Each row was made from one path, in order. Every step used is in the known rows, and no mark comes twice. Write each row's path.
Known rows:
fataroz, devizol, govu: [ 0.84  0.46  3.22  0.52 -0.34  1.39  1.44  0.51  0.67 -3.04 -0.49  0.90
 -0.05 -1.01  1.12  0.71  1.62  0.36 -0.71 -3.23 -1.58  0.37  0.38  0.43
  1.33]
devizol, govu, kanu, fataroz: [-0.20  2.15 -0.49  0.02 -4.19 -0.02 -1.95  0.15  1.73  3.00 -0.48  0.25
  0.06 -0.65 -0.85 -1.82 -1.89  0.43  2.64 -5.48 -0.37  3.41  1.95  0.56
 -0.86]
fiva, fipem, kanu, fataroz: [-0.89  0.11 -2.85 -0.66 -4.04  0.09 -3.03 -0.07 -0.83  0.50 -0.65 -1.56
  0.64  0.34 -3.21 -0.77 -1.13 -0.82  1.26 -1.51  1.32  0.35  1.79  0.39
 -3.22]
fiva, fipem, govu, kanu, fataroz: [-0.05  0.64 -5.79  1.56 -6.76 -1.50 -3.91  0.59  0.16  1.52 -0.23 -3.16
  0.86  0.47 -3.33 -0.87 -1.97 -1.58  2.62  1.09  1.08  0.18  1.67  0.21
 -2.38]
fataroz, fipem, fiva: [ 1.59  1.13 -2.03 -0.86  2.13 -1.74  1.90  0.09  0.83 -2.93  0.23  0.72
 -0.05  1.20  0.89  0.35  0.01  0.69  2.50  6.26 -2.27  0.85 -0.89 -0.44
 -0.50]
fipem, kanu, fataroz, devizol, govu: [ 0.13  1.29  1.04 -1.95 -1.39  1.85 -2.04 -2.21  0.61 -0.24 -0.14  1.42
  0.00 -0.74 -1.29 -0.88  1.92  0.70  1.05 -4.99 -0.67  0.90  2.55 -0.07
  0.29]
kideb, devizol, govu, kanu, fipem: [-0.73 -1.84  0.35  0.74 -0.69  0.51 -0.61 -0.59  0.19  5.52 -0.45 -0.26
  0.24 -0.33  0.23 -0.52  1.42 -1.75 -3.36 -4.24 -2.17  0.46  1.36 -0.22
  2.96]
govu, devizol: [-0.88  0.66  1.55  1.30  2.16 -1.19  3.21 -1.14 -0.41 -1.97 -0.46 -0.58
 -0.65  0.12  0.08 -0.19 -0.35  0.30 -1.66 -1.92 -0.53 -2.21  0.66  0.25
  1.89]
devizol, govu: [-0.72 -0.66  3.49  0.47 -0.25  0.14 -0.06  1.88  1.19  1.36 -0.18  0.70
  0.35 -0.27  1.09  0.01 -0.22  1.42 -0.86 -3.36 -0.22  2.83  0.41  1.18
  1.36]
devizol, govu, fipem: [-0.65 -1.32  2.63 -1.40  2.31  1.31 -0.60  2.60  2.23 -3.75  0.07  0.48
  0.20 -0.57  1.76 -0.38 -0.56 -0.64 -0.74 -3.72  0.80  1.40 -0.76  1.05
  0.27]
fataroz, devizol, govu, kanu: [ 1.00  2.00  0.24  1.86 -3.15  0.93  0.35 -0.52  0.57  0.18 -0.44 -0.33
 -0.35 -1.16  0.29  0.43  1.39 -0.64  1.88 -5.22 -0.24 -0.29  1.58 -0.03
  1.48]
govu, kanu: [-0.41  0.82 -1.06  2.76 -3.83 -2.39  1.29  1.36 -0.82  3.24 -0.30 -1.05
 -0.60  0.08 -0.15  0.16 -1.39 -0.14  1.72 -0.51  1.81 -0.71  0.75  0.03
 -0.07]
fipem, kideb, devizol, govu, kanu, fataroz: [-0.38  1.03  0.82  0.32 -2.96  1.34 -2.60 -5.36 -0.90  6.91  0.08  0.83
 -0.30 -0.30 -1.55 -1.89 -0.55  0.77  2.02 -3.32 -1.87  3.01  1.45 -0.46
 -0.11]
govu, kanu, fataroz: [ 0.39  2.11 -2.41  1.39 -4.77 -1.88  0.66  1.11 -0.02  2.26 -0.61 -0.69
 -0.35 -0.16 -1.06 -1.62 -2.73 -0.04  2.76 -1.51  0.54  0.80  1.34 -0.26
 -2.14]
fiva, fipem, kanu, fataroz, devizol, govu: [ 0.28  1.28 -1.88 -1.76 -3.44  3.19 -4.10 -2.05  0.33 -3.02 -0.77 -0.98
  0.84 -0.97 -2.68 -0.39  1.96 -1.48  1.00 -6.54 -0.52  0.72  2.16  0.45
 -1.62]
fiva, fipem: [-0.01 -0.59 -1.40  1.62 -3.40 -0.30  0.66  2.70 -0.52 -2.34 -1.24 -2.21
  0.51  0.02 -0.87  0.57 -1.39 -1.15 -0.68  0.10  0.87 -0.17 -0.38  0.87
 -2.23]
fipem, govu: [-0.74 -2.20  0.68  1.25 -0.66 -2.47 -0.62  2.50  0.00  2.42  0.80 -0.66
  0.57  1.02  0.31  1.09 -0.16  1.66 -0.63  5.26  1.08 -0.31  0.08  0.41
  2.21]
kanu, fataroz, devizol: [ 2.12  1.96  0.26  0.12 -2.58 -0.07  3.58  0.93 -0.25 -4.56 -1.06  0.62
 -0.19 -0.91 -0.45 -0.97 -0.43  0.01  0.09 -0.32 -2.19 -1.01  0.02 -0.51
 -2.21]
fiva, fipem, minebe: [ 2.34 -2.63 -5.94  3.34 -1.98 -0.47  1.97  1.15 -1.19  1.68 -0.89 -2.20
  0.98 -0.24 -1.18  1.07 -1.40 -1.17  0.33  2.09  1.31  0.78 -1.34  0.39
 -2.76]
kanu, fataroz: [ 0.34  0.71  0.37 -0.11 -2.14 -1.28  1.72  1.86  0.49 -0.36 -0.65  0.34
  0.00 -0.06 -0.21 -1.55 -2.34  0.88  0.05  0.12 -0.56  1.27 -0.15  0.17
 -2.26]
kideb, devizol, fipem: [-2.59 -1.83  1.56  2.36  3.15  0.70 -1.40  3.01 -0.25  2.80  0.66  0.19
  0.35  0.81  1.12  1.63  0.79  0.48 -3.16  4.28 -0.46 -0.43 -1.31 -0.01
  2.02]
fataroz, devizol, govu, fipem: [ 1.08  0.15  2.44 -0.87  2.07  2.60  1.38  1.32  1.59 -8.15 -0.21  0.80
 -0.05 -1.33  1.74  0.25  1.54 -1.68 -0.80 -4.41 -0.30 -0.98 -0.76  0.29
  0.70]
fataroz, fipem, govu: [ 0.57 -0.85 -0.44 -0.08  0.71 -1.69  0.76 -1.16  1.34 -1.23  0.20 -0.40
  1.01  1.56  0.86 -0.03  1.36  0.21  2.68  7.67 -0.48  0.27  0.63 -0.37
  3.10]
fataroz, devizol, govu, kanu, fipem, fiva: [ 2.38  1.48 -2.31 -2.08 -0.30 -0.15  0.75  0.22  0.12 -1.29  0.04  0.76
 -0.87 -1.19  0.11  0.71  1.13 -0.82 -1.88 -3.25 -2.29 -1.37 -0.82 -0.47
 -0.91]

Which path is each row?
[ 0.88  1.36 -0.83 -0.85 -2.03  0.05  0.68 -1.13 -0.96 -0.71 -0.19  0.90
 -0.34 -0.24 -1.57 -0.43  0.96  0.53  1.16 -0.81 -0.09 -1.79  1.72 -0.78
 -0.86]  fipem, kanu, fataroz, devizol
[-1.72 -1.06  0.31  1.17  2.46 -2.32  0.21 -1.13 -0.04  0.00  0.70 -0.92
  0.10  0.83 -0.33  0.19  0.63  0.76 -1.47  2.15 -0.05 -2.26  0.91  0.29
  3.68]  fipem, govu, devizol
[-0.21  0.26 -0.72 -0.08  3.97 -1.41  1.64 -4.36  1.29 -3.66  0.05 -0.84
  0.48  1.36  0.50 -0.63  2.15 -0.67  1.67  4.00 -1.80 -2.01  1.57 -0.41
  4.30]  fataroz, fipem, govu, devizol
[ 0.62 -2.57 -3.04  2.24  3.51 -0.65  2.03  3.00 -0.21  4.30  0.38  0.04
  0.51  0.16  1.51  1.75 -1.27  1.71 -1.31  4.95  2.53  1.17 -3.24  0.13
 -1.05]  devizol, fipem, minebe
[-1.64 -0.61  0.53  3.41 -2.20  0.64 -3.01 -0.99  0.50  6.65  0.28 -0.30
  0.15  0.04 -0.25  0.36  1.53 -0.54  0.45 -3.42 -1.43  1.61  2.14  0.16
  3.77]  kideb, devizol, govu, kanu
[-2.63  0.18 -0.18 -1.44  1.58 -0.01 -3.27  1.95  0.11  2.82  0.79  0.55
  0.19  0.69 -0.70  0.06 -1.25  1.83 -0.12  1.10  2.72  0.71 -0.06  0.24
 -1.36]  devizol, fipem, kanu, fataroz
[-0.28 -0.59  1.58 -1.84  2.36  2.71 -1.88 -0.61  0.86 -4.48  0.50  1.18
 -0.15 -0.66  0.73  0.82  3.03 -1.50  0.19 -4.60  1.45 -1.76  1.00  0.11
  1.94]  fataroz, devizol, govu, fipem, kanu
[-2.23 -0.59 -1.91  2.26 -0.33 -2.08 -3.67  3.11  0.31  4.98  1.52 -1.56
  0.29  1.03  0.34  1.81 -0.68  0.65  0.45  4.73  3.90 -0.24 -0.33  0.28
  2.00]  devizol, fipem, govu, kanu
[ 0.86  0.15  0.00  0.03 -2.90 -0.40  1.38 -1.09 -2.76 -0.99 -0.97 -1.87
  0.01 -0.02 -1.25  0.33 -2.13  0.12 -0.12  1.24  1.74  0.05 -1.27  0.60
 -4.13]  fiva, fipem, kideb
[-1.49 -2.10  3.27  1.90  0.62  1.42 -2.05  0.09  0.85  3.72  0.18  0.80
  0.48  0.15  0.70  0.40  1.78  0.29 -2.28 -1.31 -2.46  2.08  1.06  0.51
  3.70]  kideb, devizol, govu
[-0.72 -1.47  1.77  0.67 -1.39  2.65 -3.19 -3.41 -1.58  2.44 -0.52 -1.07
  0.77 -0.06 -1.32  0.34  1.00 -0.35 -1.58 -2.02 -1.47  2.16 -0.07  0.66
 -0.04]  fiva, fipem, kideb, devizol, govu
[ 0.09  0.93  1.12  1.00  1.91  0.84  2.02  3.74 -0.28 -3.80  0.01  0.24
 -0.16 -0.47  1.59  1.90  0.77  0.18 -2.15  2.29  0.97 -2.11 -2.21  0.04
 -0.54]  fataroz, devizol, fipem
[ 0.72  0.85 -1.28 -2.18  0.53  1.05  0.31 -0.20 -0.26 -6.02 -0.04  0.79
 -0.57 -0.55 -0.81 -0.77  0.74 -1.61  0.93 -1.43  1.04 -3.26  0.75 -0.83
 -1.63]  govu, fipem, kanu, fataroz, devizol
[ 1.79  1.92  1.64 -1.21 -1.60  1.86  1.10 -0.40  1.63 -3.74 -0.91  1.34
  0.19 -1.43  0.06 -1.24  0.41  0.15 -0.07 -4.72 -2.84  1.66  0.65  0.18
 -1.02]  kanu, fataroz, devizol, govu
[ 1.56  1.28  1.43 -2.30  0.92  3.02  0.72  0.84  2.52 -9.13 -0.54  1.51
  0.08 -1.48  0.62 -1.59  0.32 -1.70  0.07 -5.41 -1.81  0.37 -0.21  0.10
 -1.85]  kanu, fataroz, devizol, govu, fipem
[ 2.09  3.66 -2.77  1.60 -5.24 -0.69  2.19  0.07 -0.65 -1.14 -0.84 -0.27
 -0.78 -0.95 -1.07 -1.22 -0.76 -1.24  2.62 -1.91 -0.89 -1.78  1.08 -0.98
 -2.10]  govu, kanu, fataroz, devizol
[-1.99 -1.05 -1.02  1.58  4.67 -0.31 -3.36  3.76 -0.18  2.95  1.67  1.10
 -0.19  1.10  0.60  2.76  0.68  1.37 -3.06  6.67 -1.57 -0.15 -2.44 -0.21
  0.92]  kideb, devizol, fipem, fiva
[-0.99 -0.14  1.76  2.06 -1.79  0.88 -1.99 -4.82 -1.55  7.84  0.31  0.03
 -0.35  0.04 -0.21 -0.09  0.74  0.70  1.06 -2.07 -0.64  1.74  1.09 -0.19
  2.45]  fipem, kideb, devizol, govu, kanu
[ 3.44 -1.43 -4.66  1.71  1.74 -0.85  5.33 -2.01  0.40  0.95 -0.75 -0.02
  0.83  0.49  1.36 -0.15  0.24 -0.15  3.19  5.66 -0.73  1.25 -0.93 -0.81
  0.25]  fataroz, fipem, minebe
[-2.08  1.22 -0.69 -0.13  7.31 -1.20 -0.92  1.60  0.22 -2.56  1.28  0.38
 -0.86  0.59  0.54  1.79 -0.60  1.50 -2.63  2.32 -0.09 -1.54 -2.54  0.34
 -0.43]  govu, devizol, fipem, fiva
[-0.79 -0.57 -1.97  2.64 -3.51 -3.43 -1.52  1.15 -0.53  5.18  0.74 -1.43
  0.06  0.91 -0.64  0.89 -0.41  0.59  1.80  3.75  2.50 -0.69  1.25  0.00
  2.44]  fipem, govu, kanu
[ 1.91  0.61  3.58 -2.65  2.45  2.76  2.39 -1.81 -0.29 -6.68 -0.01  1.33
 -0.66 -1.36  1.51 -0.04  0.67 -0.35 -0.18 -2.83  0.35 -0.69 -1.84  0.06
 -1.25]  fataroz, devizol, govu, fipem, kideb
[-0.50  0.90 -2.40  2.44 -0.48 -0.88 -1.88  2.54 -0.38  1.11  0.97 -1.21
  0.00  0.18  0.34  2.34  1.44 -0.22  0.63  4.40  2.49 -2.96 -0.55 -0.38
  2.14]  fataroz, devizol, fipem, govu, kanu
[-1.45  0.05  0.32  0.16  2.33  0.82 -0.78  1.04 -1.26 -0.45  0.63  0.23
 -0.23  0.16  0.58  2.41  2.34  0.70 -0.88  1.93  2.56 -2.83 -0.55 -0.19
  1.12]  fataroz, devizol, fipem, kanu
[-0.70 -2.01  0.80 -1.61  3.92 -2.22  2.60 -1.18 -0.45 -0.91 -0.01 -1.08
  0.09  0.36 -0.12 -0.24  0.56 -0.39 -5.41  1.11 -0.73 -3.51  0.03 -0.08
  2.70]  kanu, fipem, govu, devizol
[ 2.10  1.64 -0.63 -3.57  2.56  2.00 -1.15  1.43  2.73 -9.15  0.53  2.14
 -0.46 -1.15  0.07 -0.61  0.02 -0.57  0.07 -2.67 -2.87  0.37 -1.31 -0.15
 -2.94]  kanu, fataroz, devizol, govu, fipem, fiva
[-3.04 -3.55  0.85  2.26  3.26 -0.15 -4.30  2.74  0.13  4.49  1.70 -0.05
  1.13  1.46  0.51  2.23  1.75  0.99 -3.40  8.21  0.10 -0.12 -1.04  0.12
  4.35]  kideb, devizol, fipem, govu
[-1.62 -1.67  0.08 -0.66  1.62 -0.51 -0.98  1.45 -0.50 -1.03  0.59 -0.02
 -0.35  0.62  0.22  0.44  0.04 -0.63  0.10  0.17  3.41 -2.12  0.28  0.09
  0.53]  govu, fipem, kanu
[ 0.76 -0.50  2.55 -1.78  1.97 -0.48  3.17  0.28 -1.49 -2.92  0.09  0.14
 -0.79  0.04  1.18 -0.24 -2.28  0.40 -0.17  1.65  2.45 -1.07 -2.38 -0.03
 -2.55]  govu, fipem, kideb
[ 0.07 -2.80  4.44 -2.46  2.41  1.25  1.48 -3.39 -1.39  3.70 -0.34  1.16
  0.18 -0.34  0.74 -0.77  0.85  0.80 -5.51 -1.24 -2.59  1.29 -1.05 -0.13
  1.16]  kanu, fipem, kideb, devizol, govu
[ 0.35 -0.88  4.42 -2.89  2.79  1.41  0.89 -0.76  0.28 -2.54  0.23  0.97
 -0.30 -0.45  1.79 -0.71 -1.35  0.53 -0.13 -2.86  1.62  1.44 -1.78  0.72
 -1.09]  devizol, govu, fipem, kideb
[ 0.09 -1.38 -0.30  1.44 -2.03  0.94 -0.16 -2.32 -3.19  1.72 -0.56 -1.77
  0.25  0.40 -1.57  0.59  0.12 -0.77 -1.49  2.31 -0.85 -0.22 -0.76 -0.04
 -1.53]  fiva, fipem, kideb, devizol
[-0.20 -1.51  2.82  1.54  0.12 -0.41  1.64 -2.54 -2.83  4.42  0.09  0.52
 -0.49  0.60 -0.12  0.31  0.20  1.42 -1.37  4.28 -1.05 -0.32 -0.89 -0.53
  1.06]  fipem, kideb, devizol
[-0.44 -0.15 -0.78 -0.58  1.03 -0.79  0.78 -2.49 -0.05  0.51 -0.03 -0.04
  0.36  1.48  0.28 -0.01  1.75  0.09  3.55  2.81  0.68 -0.47  2.02 -0.48
  2.20]  fataroz, fipem, kanu
[-0.78  0.04  3.22 -0.80  2.95 -0.22  1.30  1.00 -1.73  1.68  0.38  0.44
 -0.34  0.38  1.35  0.95 -2.13  2.66 -1.36  3.75  3.04  0.60 -3.21  0.34
 -2.27]  devizol, fipem, kideb
[ 1.05  0.38 -3.39 -0.74 -0.70 -3.12  1.83  1.99 -1.15  2.78  0.16 -0.27
 -1.01  0.01 -0.19  0.51 -1.69 -0.03 -1.76  1.35 -0.16 -1.70 -1.44 -0.51
 -2.39]  govu, kanu, fipem, fiva
[ 1.59  3.91 -0.45 -2.73 -2.13  1.11  0.59 -7.04  0.78  1.06 -0.77  0.32
 -0.06 -0.04 -0.35 -3.29 -1.29  0.45  6.30 -2.81 -1.12  4.18  1.11 -0.53
 -1.91]  devizol, govu, kanu, fataroz, fipem, kideb
[ 0.02 -0.27  0.73 -0.97 -1.72 -0.64  0.71  1.12  0.73  3.08 -0.91 -0.66
  0.02 -0.80  0.69 -0.78 -0.78 -0.77 -1.75 -5.67  0.24  1.11  0.56  0.43
  0.33]  devizol, govu, kanu, fipem
[ 1.72  3.29 -3.40 -0.14 -3.33 -1.13  2.29 -2.25  1.25 -0.87 -1.11 -0.61
  0.14  0.45 -0.41 -2.69 -1.31 -1.22  5.92  0.58 -1.45  1.03  1.69 -0.90
 -1.34]  govu, kanu, fataroz, fipem
[ 1.26 -1.29  2.83 -3.02  0.79 -1.77  5.53 -1.15 -2.82  0.95 -0.92  0.15
 -0.62 -0.30  0.71 -0.79 -2.02  1.11 -4.12  1.50  0.81 -0.80 -2.36 -0.31
 -2.85]  kanu, fipem, kideb
[-3.07 -3.25  1.87 -0.25  3.85  2.56 -4.94 -1.22  0.77  1.90  1.22  1.03
  0.34  0.54  0.15  0.56  3.14 -1.38 -1.06 -2.88  0.22 -0.11  1.83  0.18
  4.40]  kideb, devizol, govu, fipem, kanu
[-1.07 -0.59 -0.83 -2.34  0.92 -0.15 -1.40  0.96  0.39 -1.75  0.37  0.71
 -0.32  0.30 -0.74 -1.27 -1.29 -0.44  1.18 -0.99  2.23 -0.80  0.67 -0.13
 -1.79]  govu, fipem, kanu, fataroz
[-0.07 -0.81  0.60 -2.13  3.91  0.40 -2.43  3.42  2.40 -4.42  1.20  1.35
 -0.34 -0.02  1.06  0.79 -0.54  0.53 -0.79 -1.13 -0.11  1.78 -1.63  0.78
 -0.96]  devizol, govu, fipem, fiva
[ 2.20  3.87 -5.83 -0.98 -1.80 -1.93  0.21 -1.43  1.14 -0.97  0.09  0.29
 -0.39  0.89 -0.97 -1.61 -1.35 -0.33  5.87  3.50 -2.38  1.37  0.62 -1.23
 -2.99]  govu, kanu, fataroz, fipem, fiva
